Known rows, with every way that one mark hangs from another:
(naba roke): [-57 8 -306 94 233 -117 252 208 95 -134 176 286 161 40 -202 169 25 -158 -33 -285 375 -308 -69 -159 -68]
(losa (futo (roke zufa))): [66 5 -264 71 199 104 -201 167 -20 2 322 211 88 289 -200 66 68 -140 -92 -444 230 -244 24 -39 214]
(zufa (losa fimap) sotov): [-6 18 -274 20 164 327 189 86 37 80 321 334 196 97 -372 -233 -61 -59 21 -626 197 -269 -111 -344 0]
(sotov (futo (roke (zufa losa)))): [111 24 -327 16 376 -39 -350 203 21 -57 329 262 44 187 -157 2 15 -58 -58 -260 196 -117 219 48 105]
(fimap (losa futo naba)): [-63 55 -112 25 73 -165 -177 273 62 -95 186 284 18 256 -89 146 35 -86 -125 -511 126 -326 -231 94 154]
(futo losa (roke gizi (zufa sotov))): [129 40 -248 56 176 309 -123 82 -85 11 316 552 213 7 -121 60 23 -36 25 -307 277 -104 127 -204 75]
(losa naba): [-114 73 -202 -25 229 -100 -219 180 -19 -91 207 12 59 68 -128 167 78 -165 -106 -447 259 -281 -3 -127 53]
(naba losa roke): [-20 25 -267 53 286 -165 55 204 82 -99 85 333 124 -24 -187 62 -75 -80 -28 -457 374 -222 -158 -62 2]
(naba (losa fimap futo)): [29 13 -209 -5 137 167 -138 126 35 28 257 232 100 184 -507 -157 -87 -99 -56 -704 108 -210 -342 15 165]
(roke (zufa (losa fimap) sotov)): [20 47 -198 -56 150 371 190 201 109 -30 358 327 230 37 -238 -164 -80 -60 33 -505 237 -149 89 -362 134]
(naba (losa futo) (roke gizi)): [32 -6 -283 17 175 11 -2 176 70 -72 239 339 138 -5 -361 -4 -78 -74 25 -424 326 -226 -313 -15 53]
(roke gizi (zufa (losa fimap) sotov)): [32 54 -201 -81 79 524 212 152 104 -66 419 263 306 -167 -319 -188 -124 -37 122 -395 254 -73 -3 -378 103]
(roke (zufa sotov)): [12 52 -210 15 213 234 213 238 154 -79 345 219 218 -122 0 32 -29 -81 -12 -437 248 -142 149 -175 82]
(losa fimap (futo (sotov (zufa roke)))): [124 -20 -269 0 92 398 -25 71 71 6 329 265 115 292 -529 -125 -54 -229 -8 -536 137 -273 -155 -189 207]
(futo losa roke (sotov zufa)): [196 26 -300 110 282 185 -415 17 -93 20 104 599 113 251 -64 190 -1 -192 -53 -309 244 -208 256 -258 139]
(fimap losa): [-30 50 -152 134 105 -95 152 231 137 -125 98 316 162 -17 -8 185 -68 -54 -72 -402 154 -226 -194 63 20]
(futo losa (sotov (zufa roke))): [214 -10 -287 67 172 301 -31 54 25 -1 205 606 181 29 -110 189 -78 -167 11 -258 252 -182 161 -284 65]
(sotov (futo losa roke) zufa): [203 -2 -469 46 331 24 -496 181 63 6 344 513 15 268 -284 31 39 20 -48 -150 227 -235 203 108 129]
(losa fimap futo): [-4 -7 -238 21 51 264 41 128 47 9 375 191 125 325 -614 -101 16 -182 -60 -576 83 -312 -302 -81 126]
(losa fimap (naba roke)): [-167 74 -202 -103 177 -86 -68 194 -7 -155 180 151 44 281 -485 -28 84 -210 -57 -484 307 -334 -171 -248 67]
(naba (losa (futo (sotov zufa))) roke): [90 -3 -285 24 267 -23 -131 198 111 -65 148 438 75 173 -219 26 -92 -156 -26 -486 313 -267 -99 -92 151]
(sotov (futo (roke gizi zufa))): [103 37 -317 9 337 35 -297 180 44 -112 363 156 89 15 -195 34 13 -67 -20 -195 185 -60 135 131 70]
(futo (losa fimap) roke sotov): [129 35 -178 88 223 226 -287 -53 -196 21 97 583 125 358 -299 85 9 -286 -63 -480 96 -162 49 -282 55]
(losa (futo (roke zufa)) naba): [-22 57 -208 -56 229 -43 -525 200 -106 -33 297 105 -33 400 -169 73 153 -163 -136 -509 261 -285 69 -81 289]
(fimap (losa futo (naba (roke zufa)))): [-68 62 -100 -29 82 -217 -58 364 115 -187 182 410 25 292 -69 147 41 -91 -92 -418 242 -312 -154 10 193]

Rows:
[3 18 -274 -68 180 243 91 45 -78 107 321 275 91 98 -359 -291 -6 -26 38 -671 333 -273 -128 -385 42] : (zufa (losa fimap naba) roke sotov)
[47 23 -105 126 90 9 42 200 109 -91 147 409 120 175 -25 183 -65 -168 -88 -486 41 -242 -189 53 92] : (fimap (losa (futo sotov)))
[121 37 -252 79 236 183 -137 120 -81 40 267 603 152 168 -58 80 58 -54 -45 -391 266 -165 196 -197 101] : (futo losa (roke (zufa sotov)))
[-32 65 -142 44 99 -141 -335 197 -35 -80 157 261 11 254 -106 108 57 -71 -98 -487 176 -288 -244 101 180] : (fimap (losa (futo (roke gizi)) naba))
[-27 71 -172 -94 190 97 -134 259 41 -114 269 197 152 62 -77 81 -25 -105 -32 -345 320 -155 210 -330 193] : (roke (zufa (losa naba)))
[-90 42 -177 -101 80 109 -277 162 -41 -26 353 88 4 439 -584 -95 101 -208 -104 -640 115 -354 -251 -113 197] : (losa fimap futo naba)
[131 9 -298 73 249 220 26 75 97 -62 168 201 166 -86 -49 133 -92 -194 4 -336 292 -185 130 -228 86] : (futo (sotov (zufa roke)))
[9 54 -108 -64 166 89 -166 94 -99 -108 143 605 92 343 -339 132 32 -324 -49 -418 156 -241 9 -375 20] : (futo (losa fimap (naba roke)) sotov)
[15 19 -187 -36 192 85 -345 124 -83 15 264 262 51 322 -188 74 11 -225 -78 -508 182 -294 44 -313 142] : (zufa (losa (futo sotov) naba))
[97 65 -159 19 299 228 -270 50 -98 -64 98 292 150 233 -87 16 -57 -266 -34 -463 218 -78 243 -383 193] : (futo (roke (zufa (losa fimap))) sotov)
[78 26 -422 -95 318 -17 -485 268 139 -55 374 230 -4 190 -277 -53 -11 10 -29 -204 269 -268 199 -34 168] : (sotov futo (zufa (losa naba)))
[-47 70 -170 -126 148 103 -488 165 -115 -34 314 115 -30 544 -490 -132 134 -194 -111 -627 194 -285 -85 -141 337] : (losa fimap (futo (roke zufa)) naba)
[147 28 -236 -30 199 177 -280 81 -44 -27 191 524 86 124 -88 192 -9 -186 -23 -308 281 -220 200 -312 124] : (futo (losa naba) (sotov (zufa roke)))
[168 -43 -406 22 252 284 176 57 40 91 482 345 162 -206 -248 -215 -82 71 118 -352 273 -136 -56 -110 -105] : (zufa losa (roke gizi) (sotov futo))
[43 47 -208 -43 101 358 95 191 87 -126 345 197 304 -217 -177 57 -119 -67 85 -195 313 -51 89 -317 113] : (roke gizi (zufa losa))
[-22 61 -56 24 112 -115 -221 224 39 -116 132 328 21 267 1 188 3 -188 -124 -537 68 -277 -152 21 152] : (fimap (losa (futo sotov) naba))
[9 70 -219 -33 132 160 -436 7 -237 -2 213 389 88 269 -478 6 95 -130 -29 -404 226 -211 -114 -212 97] : (futo (losa fimap naba) (roke gizi))
[120 -16 -442 47 176 219 69 134 106 25 264 266 169 -47 -228 -33 -89 29 49 -272 465 -269 55 -276 141] : (sotov (zufa losa roke))
[83 -19 -236 66 169 212 -95 96 -11 40 277 340 148 229 -216 67 -55 -203 -44 -458 153 -260 9 -282 84] : (zufa (losa (futo sotov)))
[78 30 -264 69 108 279 -191 -17 -166 23 231 484 185 179 -500 -6 27 -108 6 -352 198 -177 -155 -184 39] : (futo (losa fimap) (roke gizi))
[21 5 -266 -23 115 161 194 249 106 -152 337 381 231 19 -287 56 -45 -105 73 -175 409 -201 -13 -302 86] : (naba (roke gizi (zufa (losa futo))))
[87 -16 -327 10 102 493 365 -20 -14 106 382 305 249 -159 -446 -315 -105 14 144 -532 317 -183 -239 -367 -39] : (zufa (losa fimap) (roke gizi) sotov)
[-33 54 -169 -60 86 122 -180 125 -81 -27 261 441 100 276 -455 62 61 -152 -69 -444 152 -264 -107 -224 56] : (futo (losa fimap naba))
